Every row comes from one small tree of marks. The marks that hang from a mark follow it in brackets, in alphabetical order. Every link used is in the known rows. Which tree was each row made from?
In the rows, zero is written as 128.
Known rows
H[L]: [141 134 130 119 110 113 124 122 113 102 141 123 119 123 111 126 143 152
 123 149 137 140 141 127 115 124  94  88]
Z[B[G U V]]: [150 140 148 138 154  96 124 150 109  99  93 135 135 149  96 114 107 138
 121 124  86 179 138 147 173 164 134 137]
N[A[B[G U]]]: [113 147 131 130 139 118 132 112 116 115 104 143 118 149 101 111 136 134
 123 150 188 154 138 137 111 183 142 156]
B[G[K X] U V]: [223 132 158 149 166 140 139 135 102 107 106 112 103 149 105 118 106 115
  89 112  85 177 135 148 105 172 147 131]
Z[B]: [105 152 128 122 102 107 116 139 110 102 132 143 147 133 112 126 133 142
 120 113 105 143 142 120 144 135  94 126]
K[G[B[V[L]] X]]: [243 145 164 131 143 125 125 140  87  87  95 143 142 146 109 126 136 118
  99  78 124 170 121 133 149 160 109  36]
A[B[U V]]: [139 135 148 124 163 108 118 145 108 104 127 137 133 147  94 120 138 138
 132 151 160 183 131 127 121 150 137 141]
G[B[U] K X]: [212 126 149 133 128 128 135 141  96 118 140 126 109 133 105 137 120 124
  94  46  67 168 109 119 116 149 104 120]
K[G[B]]: [145 156 145 116  93 103 115 139  99  98 108 150 143 136 108 123 137 133
 100  95 134 149 131 108 132 149  98 125]
U[B[G[X] V]]: [182 158 137 136 154 147 123 136  96  96  98 137 109 158 108 117 143 117
 114  91 196 165 138 141 123 159 147 127]
Y[V]: [112 153 130 120 144 111 115 130 122  92 130 130 137 124 117 114 144 132
 126 142  91 146 141 116 105 136 104 126]
A[B[G]]: [115 167 132 120 110 121 114 129 110 107 107 145 123 142 111 122 134 135
 114 162 220 157 153 121  96 136 126 140]
U[B[G] M]: [104 155 123 112 135 113 114 104 114 108 103 142 133 146 121 127 172 112
 116 160 211 119 144 152 111 147 131 125]
B[U V]: [153 124 138 130 164 104 125 141 112 101 132 120 142 144  98 113 130 139
 136 135  88 163 129 130 127 155 139 137]
B[G[K X] U V[L]]: [250 123 167 150 179 137 145 130 103 103 106 112 120 150 110 124 105 116
  87 128  97 175 133 161 119 162 141  62]
B[G[K]]: [144 152 144 130 110 120 128 120 110 107 119 127 123 140 117 123 115 125
  79 147 131 144 152 125  92 146 124 138]
B[G[X] U V[L]]: [234 129 151 145 181 134 139 136 108 100 100 112 129 150 106 116 116 126
 126 127 113 170 131 162 130 158 145  60]
G[X]: [164 151 118 130 116 147 126 129 107 107 139 121 127 133 118 121 144 129
 128  98 119 136 137 120  88 137 112 118]
H[L[V]]: [153 137 141 118  84 108 123 123 115 124 140 120 117 123 104 121 154 145
 119 153 110 140 142 127 133 126 102  83]
U[B]: [100 148 127 116 118 121 114 134 107 105 140 144 138 142 111 126 157 136
 122 117 195 137 137 119 117 133 116 143]
U[B[G V] M]: [129 151 131 118 168 106 114 107 108  99  93 143 133 157 115 122 170 106
 116 160 194 139 144 158 126 162 149 117]
E[X]: [121 166 113 121 116  88 122 129 109 103 137 123 136 127 121 121 142 126
 126 121 104 137 136 123 103 152 106  94]
Z[B[G]]: [117 162 131 128 101 108 118 137 110 101 103 142 136 138 112 121 118 139
 112 125 127 147 151 130 147 143 109 132]
F[D]: [126 143 134 117 117 124 120 119 144 107 139 129 144 137 109 116 162 139
 132 137 122 138 130 100  96 148 120 144]
J[F[D X]]: [121 157 138 117 120  97 129 120 139  96 139 120 128 139 113 116 170 137
 130 136 101 171 139 138  67 141 109 203]
A[B[G[K] U]]: [139 143 156 129 127 120 126 136 111 119 115 135 114 141 105 129 113 130
  83 161 179 173 145 131  95 147 131 155]
K[G[B[U V[L]] X]]: [252 126 172 135 163 119 131 150  93  95  95 136 142 147 100 124 128 123
 107  72  98 181 110 146 160 165 117  49]
K[G[B X]]: [192 160 144 124  97 135 120 142  93 102 105 144 127 135 112 125 140 123
 102  57 125 152 125 116 120 152  98 112]
F[D X]: [111 152 138 115 122  94 123 122 133 111 135 118 130 138 112 115 179 127
 130 126 107 164 124 100  62 144 116 144]

Write each row's tree
[196 153 156 140 152 150 128 131  91 100 104 137  99 157 111 126 131 106
  74  91 178 171 141 140 112 164 142 130] => U[B[G[K X] V]]
[203 145 143 129 109 134 130 131  92 109 139 135 111 134 116 138 130 118
  84  47  92 160 119 107 104 143  96 107] => G[B K X]
[183 120 147 127 195  93 129 106 120 102  95 118 153 149 113 120 144 115
 129 197 114 144 136 179 134 161 149  49] => B[G U[M] V[L]]
[201 161 159 139 145 149 127 129  92 103 100 138  98 151 110 126 122 108
  75 126 181 185 149 133  88 160 138 122] => A[B[G[K X] V]]
[197 138 141 120 135 120 123 126 105 115  98 134 131 134 111 129 160 107
 114  87  95 138 114 149 123 162 107 102] => K[G[B[U[M]] X]]
[213 151 154 145 147 145 135 125  98 100 105 120 106 149 115 119 115 108
  80 113 109 166 146 135  95 165 140 118] => B[G[K X] V]
[168 147 154 136 143 113 129 122 103  96 108 127 123 151 111 118 112 118
  78 149 116 165 152 130 107 163 141 131] => B[G[K] V]
[140 163 143 125 143 114 115 132 103  96  97 146 123 152 103 116 132 128
 113 161 206 178 151 127 112 151 145 132] => A[B[G V]]
[219 130 150 140 184 131 137 109 108 114  98 111 109 147 115 123 135  93
  92 142  76 153 135 171  97 176 149 107] => B[G[K X] U[M] V]
[193 150 149 131 171 142 126 105  97 106  95 134 105 156 122 131 160  85
  78 124 170 147 141 164 103 169 143 107] => U[B[G[K X] V] M]
[238 141 162 146 159 142 139 119  98  96 104 119 122 149 119 125 114 109
  77 129 122 165 144 151 108 157 133  49] => B[G[K X] V[L]]
[238 121 159 139 161 121 135 144  90 106 130 128 108 145  99 131 119 117
  94  46  52 190 108 124 132 164 121 113] => G[B[U V] K X]
[147 129 144 125 147 106 131 104 121 121 112 116 127 139 119 127 136 111
  92 179 100 131 141 158  94 159 133 127] => B[G[K] U[M]]
[201 157 157 146 136 136 131 137  92  98  95 135 109 149 112 125 106 111
  73  89  88 176 146 140 139 165 120 113] => Z[B[G[K X] V]]
[134 135 125 121 149 104 125 109 126 116 105 118 135 139 115 119 146 121
 131 178 115 125 139 160 104 154 138 126] => B[G U[M]]
[206 122 173 126 158  88 124 148  98  91  99 142 160 148  97 123 126 134
 106 112 107 178 116 138 173 164 119  63] => K[G[B[U V[L]]]]
[192 117 161 130 158  89 129 141  96 103 133 135 126 146  95 130 117 128
  93  85  59 188 112 117 143 162 123 126] => G[B[U V] K]
[156 138 150 128 148  97 120 137 104  87 121 142 165 145 110 127 131 137
 117 134 103 161 139 138 173 143 104  49] => Z[B[V[L]]]
[196 133 140 134 151 139 137 107 115 124 108 110 110 137 122 129 136 100
  93 141  93 131 136 165  81 160 131 114] => B[G[K X] U[M]]
[148 121 133 121 183  95 123 114 119 107 124 120 149 143 108 118 159 118
 140 166  80 141 129 154 119 161 140 113] => B[U[M] V]
[199 137 148 144 134 147 139 132 109 118 117 111 104 139 112 123 108 120
  89 110  98 156 136 142  89 155 129 139] => B[G[K X] U]
[192 146 141 130 184 132 125 119 109 113  87 129 109 149 108 123 153 103
 127 153 166 167 136 168 102 165 152 108] => A[B[G[X] U[M] V]]
[186 114 154 121 175  80 126 115 102 108 125 133 134 144 106 136 146 107
  97 113  54 164 112 141 135 168 124 102] => G[B[U[M] V] K]
[170 150 155 121 126  95 115 142  92  88  98 152 144 146 101 118 135 127
  99  95 119 170 129 113 148 166 117 119] => K[G[B[V]]]
[145 131 141 113 181 102 117 104 109  96 121 143 160 151 120 132 184 110
 122 167 186 132 134 161 138 147 128  42] => U[B[V[L]] M]
[209 138 140 144 169 137 134 141 107 104 100 113 113 149 101 110 118 125
 129 110 101 172 132 149 117 166 152 129] => B[G[X] U V]
[189 155 142 139 113 153 134 121 104 111 116 118 106 138 121 124 118 115
  80 112 125 146 147 130  79 149 123 125] => B[G[K X]]
[180 139 123 130 153 136 131 111 119 120 102 111 119 137 119 120 149 111
 133 141 110 127 134 165  92 155 136 113] => B[G[X] U[M]]
[172 158 144 135 119 158 128 129  98 111 115 135  99 147 118 131 133 112
  74  91 193 149 141 134  96 149 124 137] => U[B[G[K X]]]
[164 164 142 139 120 158 138  98 100 114 106 143  93 147 118 122 136 107
  75 116 188 151 147 130  76 185 127 134] => N[A[B[G[K X]]]]
[200 132 131 129 131 125 129 147 102 113 134 128 117 134 102 128 131 133
 134  44  85 163 106 119 125 143 109 118] => G[B[U] X]
[205 135 133 135 186 129 132 114 113 109  92 112 119 147 111 115 147 104
 133 141  94 148 133 171 109 172 154 105] => B[G[X] U[M] V]
[221 134 152 126 168 113 124 130  98 104  87 135 131 145 105 124 157 101
 114  86  79 158 113 156 138 179 123  93] => K[G[B[U[M] V] X]]
[135 154 141 127 150 116 117 134 102  92 100 144 127 158 104 117 141 126
 112 128 203 162 144 134 136 158 149 140] => U[B[G V]]
[199 157 136 140 148 142 128 130 102  95  99 121 116 149 110 111 127 118
 119 112 127 162 143 137 106 160 145 116] => B[G[X] V]
